Known rows, with every way that one mark hangs from another
saken[saluv sutez]: [ 3.44  1.39  1.82 -3.06  2.93 -2.64 -1.47  0.09 -3.22  0.76  1.49  1.84
  3.26 -0.64  2.20 -0.07  0.08 -0.29 -2.91 -4.34 -1.62 -1.70]
zive[saluv[nener sutez]]: [ 1.96  0.68  1.29 -3.64  3.15 -2.27 -3.04 -0.12 -1.19 -0.85  0.93  2.68
  2.28 -0.67 -1.82  0.94 -2.20  0.54 -2.10 -1.35 -2.42 -1.44]
rurol[sutez[nener saken]]: [ 1.12 -0.11 -0.13 -0.35  2.68  1.99 -4.47  0.85 -2.62 -0.55  2.38  1.27
  2.51  2.53 -2.36  2.81 -0.32  0.25  1.30 -1.43 -3.72  1.89]
rurol[saluv[pilem] sutez[nener]]: [ 1.11  0.38 -0.64  3.61  2.61 -1.59 -1.66  2.47 -3.21 -1.24  2.69 -0.21
  2.99  0.82 -4.34  1.08 -1.33 -2.05  0.22 -2.44 -2.82 -0.12]
saken[pilem sutez[nener[saluv]]]: [ 2.36 -0.03  2.76  0.83 -1.17  0.03 -1.86  1.37 -2.07 -0.77  3.53  0.21
  4.16  0.02  0.37  2.91 -0.76 -2.50 -2.28 -2.40 -4.34 -0.79]
nener[saluv[sutez[saken]]]: [ 2.54 -0.19  0.46  2.14  0.41 -3.46 -0.67  0.75 -2.39  0.29  1.25  2.65
  2.73  0.48 -0.17  0.38 -1.84  2.25 -3.68 -1.95 -1.93 -1.60]
pilem[saken[sutez]]: [ 3.43  0.30  2.07 -0.76 -2.26 -0.86 -0.06  1.38 -3.97 -0.03  0.63  1.70
  3.31 -1.08  1.27  0.25 -0.74  1.16 -1.12 -2.72  0.02  0.68]
sutez[nener saken saluv]: [ 0.73 -0.86 -0.29 -1.20 -1.42  1.00 -5.05  0.27 -1.69 -0.38  3.55  0.71
  3.89  1.54 -1.31  0.43 -0.16  0.82 -2.58 -0.21 -3.18  0.85]
saluv[nener pilem[saken] sutez]: [ 3.22 -0.37  2.56  2.12  3.32 -1.72  0.07  3.21 -3.31 -0.47  0.17  2.43
  1.10 -0.76 -3.33 -5.49 -2.24  1.65 -1.59 -0.49  0.02 -0.47]
saken[pilem sutez]: [ 2.81  0.21  2.74  1.00  1.71 -0.31 -1.13  0.53 -2.34  0.43  1.86 -0.24
  4.13 -1.04  1.26  2.07 -0.51 -0.76 -1.60 -3.78 -2.50 -0.37]
saluv[nener]: [ 1.75  0.23  1.55  0.12  3.45 -1.43 -2.59  1.14 -2.07 -0.51  1.40  2.40
  3.00 -0.33 -1.78 -1.93 -1.25 -0.21  1.33 -1.18 -1.45 -0.24]
zive[saluv[nener pilem sutez[saken]]]: [ 2.17 -0.12  1.57 -0.82  7.64 -0.18 -4.59  0.92 -1.65 -0.06  0.61  2.09
  1.44 -0.75 -1.98 -0.88 -2.27  1.63 -3.37 -0.40 -2.42 -1.12]
rurol[saluv[pilem] sutez]: [ 1.70  0.64 -0.60  4.79  4.18 -3.27  0.12  1.88 -3.90 -0.58  1.48 -0.22
  3.05 -0.36 -2.99 -0.13 -1.82 -1.17 -0.21 -3.08 -1.73 -0.79]
pilem[saken[saluv]]: [ 3.58  0.30  1.71 -2.82 -1.82 -0.88 -0.73  1.88 -3.64 -1.12  1.43  1.67
  2.82  0.01  1.12 -2.25 -1.02  0.45 -2.51 -1.33 -0.86 -0.33]
pilem[saken]: [ 2.80 -0.36  1.37  0.48 -2.98 -0.50 -0.36  1.93 -3.09 -1.01  0.93  1.42
  3.16 -0.50  0.10 -1.19 -1.35  1.20 -0.37 -1.14 -0.18  0.82]
nener[saluv[pilem]]: [ 2.13 -0.68  1.25  6.22  2.51 -3.56  0.33  2.14 -2.37 -0.63  1.78  0.95
  3.22 -1.50 -0.51 -3.31 -1.97 -0.54 -1.23 -0.78 -2.09 -2.37]
rurol[saluv[nener pilem[saken] sutez]]: [ 3.16  0.41  1.06  2.45  1.47 -3.57  0.23  3.22 -4.01 -0.63  0.65  1.90
  2.05 -0.80 -3.78 -2.92 -2.71  0.71 -3.31 -1.99  0.54 -0.99]
rurol[saluv[nener]]: [ 1.79  0.97  0.11  0.62  1.62 -3.44 -2.26  1.30 -2.91 -0.79  1.76  1.94
  3.79 -0.31 -2.51  0.31 -1.79 -1.03 -0.73 -2.41 -0.64 -0.83]
zive[saluv[nener pilem]]: [ 1.61 -0.05  1.90 -0.13  6.47 -0.32 -4.01  1.33 -1.55 -1.21  1.38  1.19
  2.51 -1.88 -1.55 -2.00 -2.15 -0.98 -0.78  0.27 -2.79 -1.30]
sutez[saluv]: [ 1.38 -0.21 -0.22  0.46 -1.16 -3.18 -0.66 -0.18 -2.00 -0.39  2.24  0.35
  4.28 -0.63 -0.56 -2.03 -0.91  0.41 -1.96 -1.32 -1.75 -0.98]
saken[pilem]: [ 2.02 -0.55  2.04  2.10  0.81 -0.02 -1.45  0.98 -1.41 -0.79  2.26 -0.46
  4.01 -0.39 -0.24  0.49 -1.12 -0.85 -0.53 -1.91 -2.87 -0.20]

Rows
[ 1.49 -0.90  1.22  4.14  0.39 -1.53 -1.86  2.61 -1.59 -1.33  3.13  1.07
  3.15 -0.14 -2.00 -1.68 -1.32 -1.44 -0.43 -0.26 -3.25 -1.31] : sutez[nener[saluv[pilem]]]
[ 2.05  0.40  1.20 -4.07  4.33 -0.53 -5.10 -0.21 -1.46 -0.25  0.83  2.81
  2.03  0.06 -1.24  1.80 -2.07  1.71 -3.17 -0.96 -2.54 -0.65] : zive[saluv[nener sutez[saken]]]
[ 3.44 -0.30  2.29  4.08  0.26 -2.41  1.42  2.77 -4.23 -0.32  1.15  1.30
  3.03 -1.92  0.82 -2.99 -1.91  0.03 -2.66 -0.97 -0.94 -1.48] : nener[saluv[pilem[saken[sutez]]]]
[ 2.52  0.02  1.27 -2.72 -5.35 -0.24 -1.05  1.16 -3.67 -0.61  2.51  1.06
  3.85 -0.18 -0.03 -0.27 -0.34  0.29 -2.50 -1.47 -1.28  0.91] : pilem[saken[sutez[nener saluv]]]
[ 1.51 -0.74  0.41  1.01 -0.68  0.56 -4.74  1.49 -1.91 -0.72  3.09  2.05
  3.34  1.64 -0.71  1.94 -0.94  0.24 -1.53 -0.34 -3.38  0.18] : sutez[nener[saluv] saken]
[ 1.52 -0.13  0.45 -4.10  0.53  0.38 -5.54 -0.18 -0.70 -0.69  1.88  1.86
  2.40  0.97 -1.24  4.60 -1.15  1.68 -3.51 -1.60 -3.44 -0.10] : zive[saluv[sutez[nener saken]]]
[ 3.59  0.63  2.49 -3.80  0.27 -0.46 -1.65  2.32 -3.84 -1.32  1.51  2.69
  2.35  0.16 -0.09 -3.83 -1.47 -0.36 -1.80 -0.30 -0.95 -0.12] : pilem[saken[saluv[nener]]]
[ 2.67 -0.46  1.05  5.47  2.49 -5.16  1.58  1.92 -2.25 -0.19  1.20  1.61
  2.43 -1.13 -1.50 -3.04 -2.20  0.81 -3.01 -1.77 -1.65 -2.99] : nener[saluv[pilem sutez]]
[ 2.92  0.57  3.19 -2.50  4.45  0.28 -3.11  1.44 -2.21 -1.15  2.79  0.69
  3.08  0.34 -0.27 -2.37 -1.30 -2.56 -2.27 -1.19 -3.67 -1.34] : saken[pilem saluv[nener]]
[ 1.46 -0.45  1.07 -0.68  2.53 -1.23 -3.18  1.01 -0.48 -1.18  1.79  0.94
  2.05 -0.64 -2.44  0.75 -1.54  0.35 -2.45 -1.28 -3.28 -1.50] : zive[saluv[pilem sutez[nener]]]
[ 2.30  0.26 -0.14  4.74  1.95 -5.27  0.41  1.71 -2.62  0.11  0.87  0.79
  2.89 -0.95 -2.86 -0.63 -1.89  0.97 -3.28 -3.94 -0.07 -2.13] : rurol[saluv[pilem sutez]]
[ 1.44  0.11  0.74 -3.80 -0.69 -1.65 -3.68 -0.15 -0.33 -1.30  2.00  1.74
  2.63  0.20 -1.74  3.63 -1.30  0.38 -2.34 -1.90 -3.39 -0.97] : zive[saluv[sutez[nener]]]
[ 2.14 -0.56  1.29 -0.67  4.32  2.08 -6.11  2.11 -1.98 -0.30  2.92  1.14
  2.24  1.48 -0.88 -1.19 -0.05  0.26 -2.64 -0.78 -3.18 -0.05] : sutez[nener saken[saluv[pilem]]]
[ 3.41 -0.35  2.45  2.99  1.48 -0.66  0.18  2.54 -4.01  0.26  0.53  0.79
  2.76 -1.98  0.31 -2.58 -0.98  1.11 -1.30 -2.11  0.01  0.03] : saluv[pilem[saken[sutez]]]
[ 3.35  0.27  1.52  0.73  4.86 -3.64 -0.36  1.52 -2.20  0.23  1.10  1.40
  1.70 -0.49 -0.89 -3.99 -1.06  0.92 -4.09 -3.02 -1.50 -2.69] : saken[saluv[pilem sutez]]
[ 3.07  0.75  3.14 -3.86  1.31  1.06 -3.45  0.99 -2.22 -0.40  3.58  0.06
  3.55  0.66  1.09  2.08  0.25 -2.65 -3.68 -3.38 -4.27 -0.82] : saken[pilem saluv sutez[nener]]
[ 2.39 -0.27  2.57 -1.14  3.58  0.75 -3.03  2.29 -2.68 -1.76  1.01  1.33
  2.26 -1.86 -1.20 -2.76 -2.55 -0.51 -1.38  1.18 -1.83 -0.26] : zive[saluv[nener pilem[saken]]]
[ 2.81 -0.26  1.26  0.86  6.23  0.49 -4.00  1.58 -2.73  0.56  1.58  1.03
  2.40  0.26  0.62 -2.59 -0.62  1.21 -3.34 -1.39 -1.88 -0.82] : sutez[saken[saluv[pilem]]]
[ 4.05  0.49  1.72 -3.27 -2.13 -2.35  0.34  1.65 -3.48 -0.77  0.93  2.19
  2.02  0.35  0.21 -2.13 -1.24  1.57 -4.13 -2.29 -0.61 -0.89] : pilem[saken[saluv[sutez]]]
[ 0.54 -0.40 -0.15  1.95  2.36 -0.86 -1.30  1.24 -2.63 -1.06  3.21 -0.49
  2.97  0.72 -3.66 -2.32 -0.76 -1.47 -0.14 -0.34 -3.91 -0.02] : rurol[sutez[nener saluv[pilem]]]
[ 3.05  0.10  2.00 -1.07 -4.66 -0.67 -0.62  2.21 -3.77 -0.95  2.16  2.17
  3.39 -0.13  0.52  0.93 -0.93 -0.33 -1.77 -1.37 -1.52  0.32] : pilem[saken[sutez[nener[saluv]]]]
[ 1.57 -0.42  1.51 -3.61  0.54  1.90 -5.58  0.10 -0.41 -0.99  2.57  0.68
  2.70  1.09 -1.09  4.98 -1.43  0.63 -4.10 -1.30 -4.61 -0.05] : zive[saluv[sutez[nener saken[pilem]]]]
[ 1.58  1.54 -0.47  0.35  3.38 -2.93 -1.38  1.24 -4.03 -0.95  1.59  1.62
  3.13  0.68 -3.65  0.96 -1.93 -1.87  0.72 -2.62 -1.99 -0.20] : rurol[saluv[nener] sutez]
[ 1.73  0.49  0.39 -3.22  3.50  1.80 -4.93  1.01 -2.96 -0.60  2.78  1.43
  2.21  2.93 -1.32  1.61 -0.09 -0.47 -0.81 -1.54 -4.25  0.85] : rurol[sutez[nener saken[saluv]]]
[ 1.13  0.08 -0.90  3.32  4.37  0.53 -3.96  2.32 -3.61 -0.57  2.52  0.14
  2.69  1.62 -3.95  2.20 -1.09 -0.78 -0.98 -2.09 -2.86  0.78] : rurol[saluv[pilem] sutez[nener saken]]
[ 3.40  0.05  3.19  1.84  4.28 -0.06 -1.03  3.11 -4.27  0.02  0.52  1.91
  2.23 -1.80 -1.09 -4.51 -1.44  0.34 -0.53 -0.74 -0.14  0.14] : saluv[nener pilem[saken[sutez]]]
[ 1.89  0.11  0.58 -0.66  6.20  2.09 -4.63  1.88 -3.12 -0.48  2.63  0.81
  1.72  2.19 -1.91 -0.48 -0.32 -0.62 -1.19 -1.01 -4.16  0.42] : rurol[sutez[nener saken[saluv[pilem]]]]
[ 2.10 -0.20  1.12  0.61  4.03 -2.62 -1.55  0.59 -1.10 -0.52  0.77  0.85
  2.21 -1.63 -1.23 -0.13 -1.96  1.16 -3.09 -1.68 -2.15 -2.16] : zive[saluv[pilem sutez]]
[ 1.90  0.28 -0.86 -0.15 -1.21 -2.25 -3.47  1.07 -2.17 -0.09  2.09  1.84
  3.07  1.70 -2.84  4.04 -1.07  1.54 -3.59 -3.61 -1.37 -0.11] : rurol[saluv[sutez[nener saken]]]
